Each row was made from one small tree. Brackets hold a mark, then the marks that hang from it, in alphabetical order. Every link used is in the known rows. Write each row's tree.
(in the rows, 128 means zero)
Known rows:
(M (C B)): [126 141 107 104 159 110 107  90 122 109 144 114 147 146  86 148 118 146
  93 228 105 114 121 171 151 117 152 116 130 214 110 115 104 130  93 111
 143 127 111 157 100 104]
(S X): [114 133 113 119 139 109 129 120 121  77 174 121 149 124 139  97  99 142
 110 189 166 115 133 119 138 111 136 116 160 176 120 104 106 113 104 101
 116 141 104 128  88  82]
(M C): [115 129  95 126 151 112 110 104 131 102 142 119 139 140 119 150 112 162
  91 203 128 114 117 161 140 124 152 107 138 184 106 150  94 127  98 118
 136 126  93 158 101  76]
(T N S (U C)): [ 99 127 144 148 147 109 129 116 155 110 109 124 144 140 154  91 137 176
  78 192 127 103 168 139 103 105 154  62 175 170  86 154 100 128 122 107
 127 111 114 152  69 103]
(D (Q B C N)): [ 90 101 104 124 122 108 141 127 108 117 149 115 122 162 122 124 153 174
 103 146 141 101 110 137 153 146 152 134 131 108 109 203 109 116 110 123
  67 112  92 145  95  73]
(L N (Q C)): [154 131 103 128 141  90 125  83 141  81 176  88 119 167 106 133 183 143
 101 162 188 108 116 124 138 133 142 116 149  55 122 131 108 113 114 116
 112 126 115 153 122  64]
(T (S X) U): [115 131 149 142 138 118 122 137 151  85 137 136 168 139 155  88 141 166
 116 210 141 109 189 109 133  97 111 119 181 187 109 105 107 115 112 100
 120 113 100 153  80  87]
(T N S (U (C B))): [112 140 157 127 154 111 127 103 145 115 113 122 149 143 118  92 142 160
  81 218 101 103 169 147 114  97 152  74 165 199  89 120 109 131 119 101
 135 110 130 154  69 132]
(U (C (B M Z))): [112 151 113  95 154 103 138 116  99 140 156 124 142 109 164 111 133 149
 118 177 105 112 145 193 122 139 170  64 133 176 107  84 117 109 117 104
 126 137 128 146  91 109]
(L (N A) (Q C) Z): [175 105 112 133 158  65 138  69 134 121 140 105  97 155 123 148 185 173
  70 179 179 124 120 124 137 117 108 120 143   7 115 126 105 113 102 122
 163 126  94 136 146  86]
(C (B Q) U): [101 151 129 100 129 122 116 114 122  83 156 137 120 128  90 132 139 108
 115 160 122 118 134 121 160 142 122 163 114 130 106 114  96 125 115  95
 106 156 140 136  80 176]
(B C M (Q N) Z): [ 83 145 100 109 134 120 144 180  87 180 123 126 146  63 200 106 172 155
 174 109 153 106 104 174 116 166 126 103 115 103 109 131 107 105 135 121
  32 179 125 153 117 103]
(Q C): [109 136  95 131 131 115 116 118 120  74 171 115 132 169  86 133 140 137
  97 174 151 108 114 147 142 128 125 133 149 145 112 128 109 119 103 113
 104 141 102 137 106  66]
(C (B G M Q Z)): [111 169 140 117 151 117 135 155  84 162 126 139 142  72 188 115 151 101
 157 129 124 105 108 177 138 131 114 119 128  76 109  94 118  96 142 113
 110 172 135 131 140 128]
(C (B G Q Z)): [107 172 133 136 139 126 129 135  75 139 125 128 135 103 174 120 124 110
 137 147 130 112 126 182 151 112 120  99 109  89 107 105 112 107 130 111
 109 157 134 119 134 129]
(Q (C (B Z))): [113 147  88 129 135 122 118 112  96 113 162 108 127 161  98 129 155 122
 109 183 127 105 145 181 154 119 125 110 133 136 115  85 113 111  99 110
 110 133 133 132 106  75]
(D (Q (B Z) (N A))): [ 95  88  91 121 138 102 155 123  92 187 111 115 111 103 240 102 121 198
  95 125 123 122 150 122 141 133 167 106  90  82 111 175  98 110 113 128
  96  98  91 126  98 101]
(D Q): [100 119 105 120 129 109 129 127 123 117 142 122 135 151 120 147 102 150
 107 162 140 111 113 121 146 143 143 115 137 127 108 159 107 122 116 116
  82 127  97 139 101 106]
(M (C B U)): [107 148 111 107 150 115 101  82 134  94 157 126 128 142  86 147 128 114
  94 217 103 117 142 142 157 140 130 143 133 198 106 126  91 129  94 107
 148 112 119 168  75 131]
(Q D (N A)): [113  91 110 124 137 101 140 124 111  84 127 102 134 112 150  88 111 188
  73 154 160 132 104 121 126 137 155 128 118 154 113 131 121 125 102 132
 119 131  91 125 107  83]
(B G M Z): [ 96 157 124 137 148 114 131 145  97 149 145 134 150  76 224 103 126 126
 150 135 149 106 113 173 121 129 113  95 150 104 113 113 112  95 137 124
 117 146 109 145 121  69]
(U (C (B M Q Z))): [115 155 120 100 150 105 145 140  93 151 137 133 128 103 157 123 151 142
 127 149 109 110 135 189 129 146 165  75 119 119  99 105 114 108 125 100
 113 161 141 132 111 141]
(B C G Z): [ 75 180 104 169 128 128 123 145  84 152 127 129 145 109 218  94 109 111
 147 157 142 120 121 194 121 107 123  72 141 124 113 126 103 109 127 125
  71 132 104 146 117  91]
(L (Q C) Z): [146 125  95 142 137  88 126 104 124  93 154 121 116 185  79 171 153 183
  96 210 160 115 104 167 146 126 103 106 147  31 111 145 108 109 103 116
 142 150 105 147 104  81]
(B (C U) G Z): [ 55 190 108 169 117 132 116 136  94 137 140 140 127  99 217  92 118  82
 148 143 140 124 141 168 127 128 103 100 144 107 111 136  90 108 128 120
  76 116 114 155  92 118]
(A N): [ 97 130 103 130 137 124 107 104 109  99 156 142 147 128 117 143 111 164
  82 141 140 110 108 148 130 112 137 112 143 172 112 119 108 130 111 120
  77 128  94 136 100  92]
(Q (B M)): [102 118 117 111 142 103 129 137 138 116 146 139 149  96 176  99 146 161
 123 157 122 111 120 151 124 125 167 138 146 145 118 130 100 108 122 111
 116 150 105 149  79 106]
(Q (B C M Z) D): [ 77 123  79 174 114 111 129 187 130 153  92 138 140  80 205  72 177 152
 150 140 122 122 129 198 104 119 178  93 159  88 120 131 102 101 125 130
  78 140 111 145  91  98]
(Q C D N): [101 107 103 138 119 111 131 137 115  47 152  99 134 157  76 107 151 170
  94 160 175 111  92 160 136 147 138 128 147 144 111 147 128 122  98 131
  86 135 102 138 108  37]
(C (B M (Q N)) U): [101 143 149  62 144 113 131 126 113 103 166 132 134  79 111 118 166 131
 141 131 131 106 105 116 148 182 110 179 112 141 107 113 112 115 128 103
  87 173 141 154  86 152]
(U C): [104 138 114 119 138 102 133 104 111  75 165 124 138 153 133 117  92 172
  82 186 136 120 129 168 125 127 179  69 133 194 101 140 108 129 105 105
 122 127 102 142  79 106]
(T (N A) (S X)): [123 122 118 132 163 100 139  97 142 144 119 122 131  94 193  77 125 128
  77 185 162 119 140  65 122  77 134 108 175 145 111 118  99 115 113 100
 136 126 109 107 110  99]
(T N): [101 120 102 126 145 114 123 107 134 105 146 108 133 113 132 107 112 145
  97 160 163 104 100 130 119 116 145 111 154 137 107 131  98 120 116 113
 107 154 118 126  87  83]
(C B U): [ 99 151 123  97 135 118 109  92 128  69 176 129 133 135  97 119 123 110
 104 188 115 119 141 124 154 136 126 156 131 181 112  94 100 126 105  99
 119 132 131 148  62 146]
(M (C (B Q) U)): [109 150 113 110 144 120 106 103 130 101 141 134 114 133  81 161 146 111
 104 187 107 115 133 140 163 146 127 153 118 151 100 142  88 128 104 101
 133 137 129 153  94 160]
(N A): [120 119 105 117 150 103 126 106 119 110 145 118 132 125 158 112 103 152
  74 167 136 129 122 113 131 117 141 136 119 157 114 114 104 124 105 114
 137 136  93 124 109 113]
(U (C (B M (Q N)))): [117 143 151  57 157  99 151 128  88 112 156 124 146 104 118 113 141 169
 118 155 124 107  96 167 130 165 163 106 106 183  99 125 125 122 124 103
  95 171 130 145 103 140]

Write each row's tree:
[130 123 140  59 169 100 146 127  95 144 139 121 142  73 146 109 152 153
 111 138 124 115  90 111 136 157 128 167  93 144 112  96 121 118 125 111
 112 181 121 131 135 152] | (C (B M (Q (N A))))
[170 101 123 114 161  65 142  64 137 132 128 111 114 123 167 138 148 195
  78 184 174 131 127 116 131 113 128 105 126  29 115 115 101 115 107 120
 173 127  97 137 126 114] | (L (N A) Q Z)
[112 170 113 138 160 119 115 103  89 148 128 116 141 120 172 131 110 118
 117 203 112 111 131 203 148 104 133  85 127 157 107 119 106 112 110 124
 149 112 112 153 127  81] | (M (C (B G Z)))
[ 61 162  80 153 113 128 113 134 113 128 145 132 124 115 183 106 137 109
 138 149 132 123 159 152 129 135 122 104 137 131 112 122  85 114 112 112
  68 122 122 157  69 119] | (B (C U) Z)
[ 87 127 104 142 111 118 136 174 107  93 105 117 144 115 113 100 146 167
 131 139 165 123  80 167 122 148 152 114 125 128 106 161 117 129 120 128
  36 166 108 137 114 117] | (B C (Q D N))
[ 74 162 110 120 128 114 113 146 139 117 160 147 141  97 149 103 151 100
 145 153 129 119 112 127 117 161 116 152 163 159 115 126  95 114 125 110
  71 148 111 173  76 137] | (B (C U) M)
[112 132 111 141 130 112 109 127 144  76 114 131 109 132  60 148 154 115
  99 182 116 124 124 144 156 146 141 148 136 127 100 151  97 129 100 114
 135 135 124 144 101 148] | (M (C (B (Q D)) U))
[106 151 148 115 143 114 142 158  87 112 159 129 137 100 141 114 168 122
 142 111 172  93  59 158 134 164  92 152 141  85 105 161 126 103 139 125
  78 178 107 143 155  71] | (B G M (Q C N))
[111 129  80 126 159 110 119 134 124 159 130 121 141  96 179 144 149 160
 127 169 125 104 131 178 128 143 140  93 145 143 108 126  98 103 109 123
 133 132 105 163 111  56] | (B (M C) Z)
[ 86 162 122 184 110 122 127 181 105 103  95 137 139 112 140  98 127 109
 138 139 156 129  76 177 120 121 138 106 151  88 107 165 112 120 137 128
  64 162 102 129 143 133] | (B C G (Q D))
[141  94 135 111 158  76 136  76 132 128 127 123 123 105 161 125 150 177
  76 169 169 128 140 125 132 112 118 123 139 112 106 101 103 124  91 118
 153 123  85 125 130 101] | (L (N A) Z)
[109  98 113  93 148  99 148 112  99 139 135 109 128 125 161 123  95 177
  84 148 145 122 104  87 141 156 141 132 105 133 108 163 116 124 112 125
  94 123  84 135 115 103] | (D (Q (N A)))
[154  85 105 153 139  73 140  91 159 103 107 101 109 113 188  79 167 184
  71 147 161 139 131 104 121 102 201 118 128  24 129 145  98 114 117 128
 156 109  96 127 108 117] | (L (N A) (Q B D))
[101 181 134 130 148 112 136 100  69 122 151 124 136 125 183  98  92 130
 108 186 118 120 145 212 133 107 160  46 124 167 102 108 116 114 116 111
 137 115 120 135 108 111] | (U (C (B G Z)))
[116 134 102  98 155 119 129 115  84 151 122 105 132 108 134 147 147 173
 122 171 124 102 133 189 156 140 144  98  86 151  99 136 104 119 103 117
 108 145 131 147 116  97] | (M (C (B (Q N) Z)))
[105 162 118 156 136 120 135 170  91 148 138 136 119 102 173 124 178  97
 151 104 158  97  98 177 133 143  91 121 151  28 107 139 114  89 140 122
  95 170 118 128 159  72] | (B G M (Q C) Z)
[ 67 189 130 160 116 129 119 150 106 112 135 153 122 108 163 106 126  70
 147 131 144 124 102 141 133 138 102 140 138  97 106 166  90 120 137 112
  64 153 112 145 115 166] | (B (C U) G Q)
[ 82 142 113 155 130 119 141 127  71 132 150 114 126 116 212  81 148 154
 121 136 151 103 129 196 142 116 129 100 124  94 112 163 108  99 117 130
  97 114 102 139 111  37] | (Q (B G Z) C N)
[ 94 105  99 144 117 118 144 162  98  99 110 107 126 100 152 110 150 191
 126 114 171 115 120 169 136 149 151  89 108  75 104 139 115 112 116 128
  76 154 123 121 111  78] | (B (Q D N) Z)
[102 150  95 125 140 125 111 111 116 135 127 129 105 120 128 158 156 115
 118 169 106 113 163 160 162 143 124 119 111 111  99 130  82 117 106 105
 130 128 137 149 101 143] | (M (C (B Q Z) U))
[ 97 113  94 141 117 108 130 130 126 124 142 129 113 175 115 138 151 143
  96 158 127 107 122 138 153 129 153 138 148  81 111 188 103 116 111 117
  87 116  92 137 103  93] | (D (Q B C))
[127 105  83 124 149  93 149 100  98 163 128  98 115 100 252  92 131 219
  89 148 135 129 146 135 131 118 176  88  73  45 123 151  95 101 117 124
 138 117 107 137  82 103] | (L (Q (B Z) (N A)))
[ 68 158 109 181 113 123 121 121 103 112 156 140  99 127 202  91 158  92
 118 130 136 112 159 167 148 116 113 125 149  59 111 161  87  97 118 119
 117 103 111 141  89  85] | (Q (B G Z) (C U))
[126 123 110 123 134 104 119 147 132  79 148 120 137 145  46 116 182 118
 114 178 134 108  87 159 133 142 133 152 175 134 118  93 133 112 111 120
 116 155 121 139 120  82] | (Q (C (B M)) D)
[ 73 145 124 169 108 113 127 124 122 110 151 148  97 155 152 119 144  87
 110 135 130 111 123 118 155 139 112 160 160  52 108 212  94 107 125 120
  99  94  90 145 101 115] | (D (Q (B G) (C U)))
[117 134 110 117 136 108 128 161 125 106 154 134 126 129  93 141 187 123
 130 131 152  98  87 141 136 156 112 159 151  84 108 139 112 108 125 110
  89 183 117 136 136  93] | (B M (Q C))
[103 156 113 115 129 119 105  92 123  67 186 123 119 167  57 128 154  89
  99 187 123 112 135 130 160 141 106 170 147 159 112 106 105 122  98 101
 117 129 131 146  80 121] | (Q (C B U))
[121 126  74 149 131 105 131 112 120 134 135 114 122 126 214 114 136 192
 113 165 130 122 153 166 136 106 180  75 107  35 122 146  89  99 121 114
 128 129 119 144  65 100] | (L (Q (B Z)))
[ 66 187 136 139 132 118 116 148 120 124 155 154 145  79 189  89 131  69
 157 145 136 119  93 141 114 150  97 147 170 138 113 140 100 108 140 118
  77 143 106 173 101 131] | (B (C U) G M)
[ 94 162 133 133 155 110 113 121 131 117 154 146 133  90 172 130 131  98
 126 167 134 111 103 140 129 153 102 144 165 151 103 163  96 107 127 123
 146 123  95 178 110  91] | (B G (M (C U)))
[116 108 131 148 160 110 123 119 162 141  93 118 138 113 173  88 143 158
  73 177 127 111 160  82 110  94 114 126 160 133 100 129  98 124 122 116
 142 121 102 138  97 109] | (T (N A) S U)
[152 105 102 121 156  78 145  87 101 117 146 106 106 157 121 149 149 211
  70 195 163 125  97 136 143 135  99 120 115  46 111 155 115 111 101 126
 151 144  93 143 120  79] | (L (Q C (N A)) Z)
[ 67 162  90 133 125 122 117 154 126 154 144 142 133  81 197 101 162 101
 159 138 128 116 141 149 116 157 111 120 155 119 114 114  90 102 127 114
  69 138 123 168  75 116] | (B (C U) M Z)
[ 78 129  90 158 107 124 140 183  93 131  95 112 130 100 160  97 156 168
 145 119 164 120 111 188 123 145 150  79 114  86 108 149 111 117 120 132
  37 156 120 131 116  97] | (B C (Q D N) Z)
[107 118  77 180 108 120 130 171 115  92 112 117 104 150 105 131 181 138
 114 125 165 111 125 174 142 135 133 103 143  28 107 144 111 109 109 125
  91 153 121 112 134  70] | (B (Q C D) Z)
[156  92 121 145 133  71 138  97 153  74 117 110 123 132 119 138 168 202
 102 183 194 126 115 157 129 122 144  85 155  17 113 129 111 114 108 129
 146 130 107 144 110  83] | (L N (Q D) Z)
[106 104  97 154 121 101 127 163 148  85 134 132 129 130 112  96 192 147
 109 152 139 112 104 164 124 131 161 148 179  91 118 148 114 105 114 124
 113 144 101 139 104  68] | (Q (B M) C D)
[ 89 149 131 131 133 125 145 146  65 130 133 118 135  86 214 106 117 157
 142 114 169 106 111 179 141 136 116  89  98  87 101 150 112 106 133 126
  78 154 116 129 127  81] | (B G (Q N) Z)
[118 127  92 125 144  94 142 111 107 156 125 108 130 115 208  80 129 193
  95 172 128 138 108 130 117 114 177 113  88  94 127 171  95 118 123 122
  98 133  96 154  87 144] | (L (Q (B C) (N A)))
[ 65 165  83 154 109 132 118 156 112 144 125 141 111 106 171 117 152 104
 146 121 137 122 152 152 135 147 118 112 124  79 106 139  81 115 121 107
  51 149 131 143  89 150] | (B (C U) Q Z)
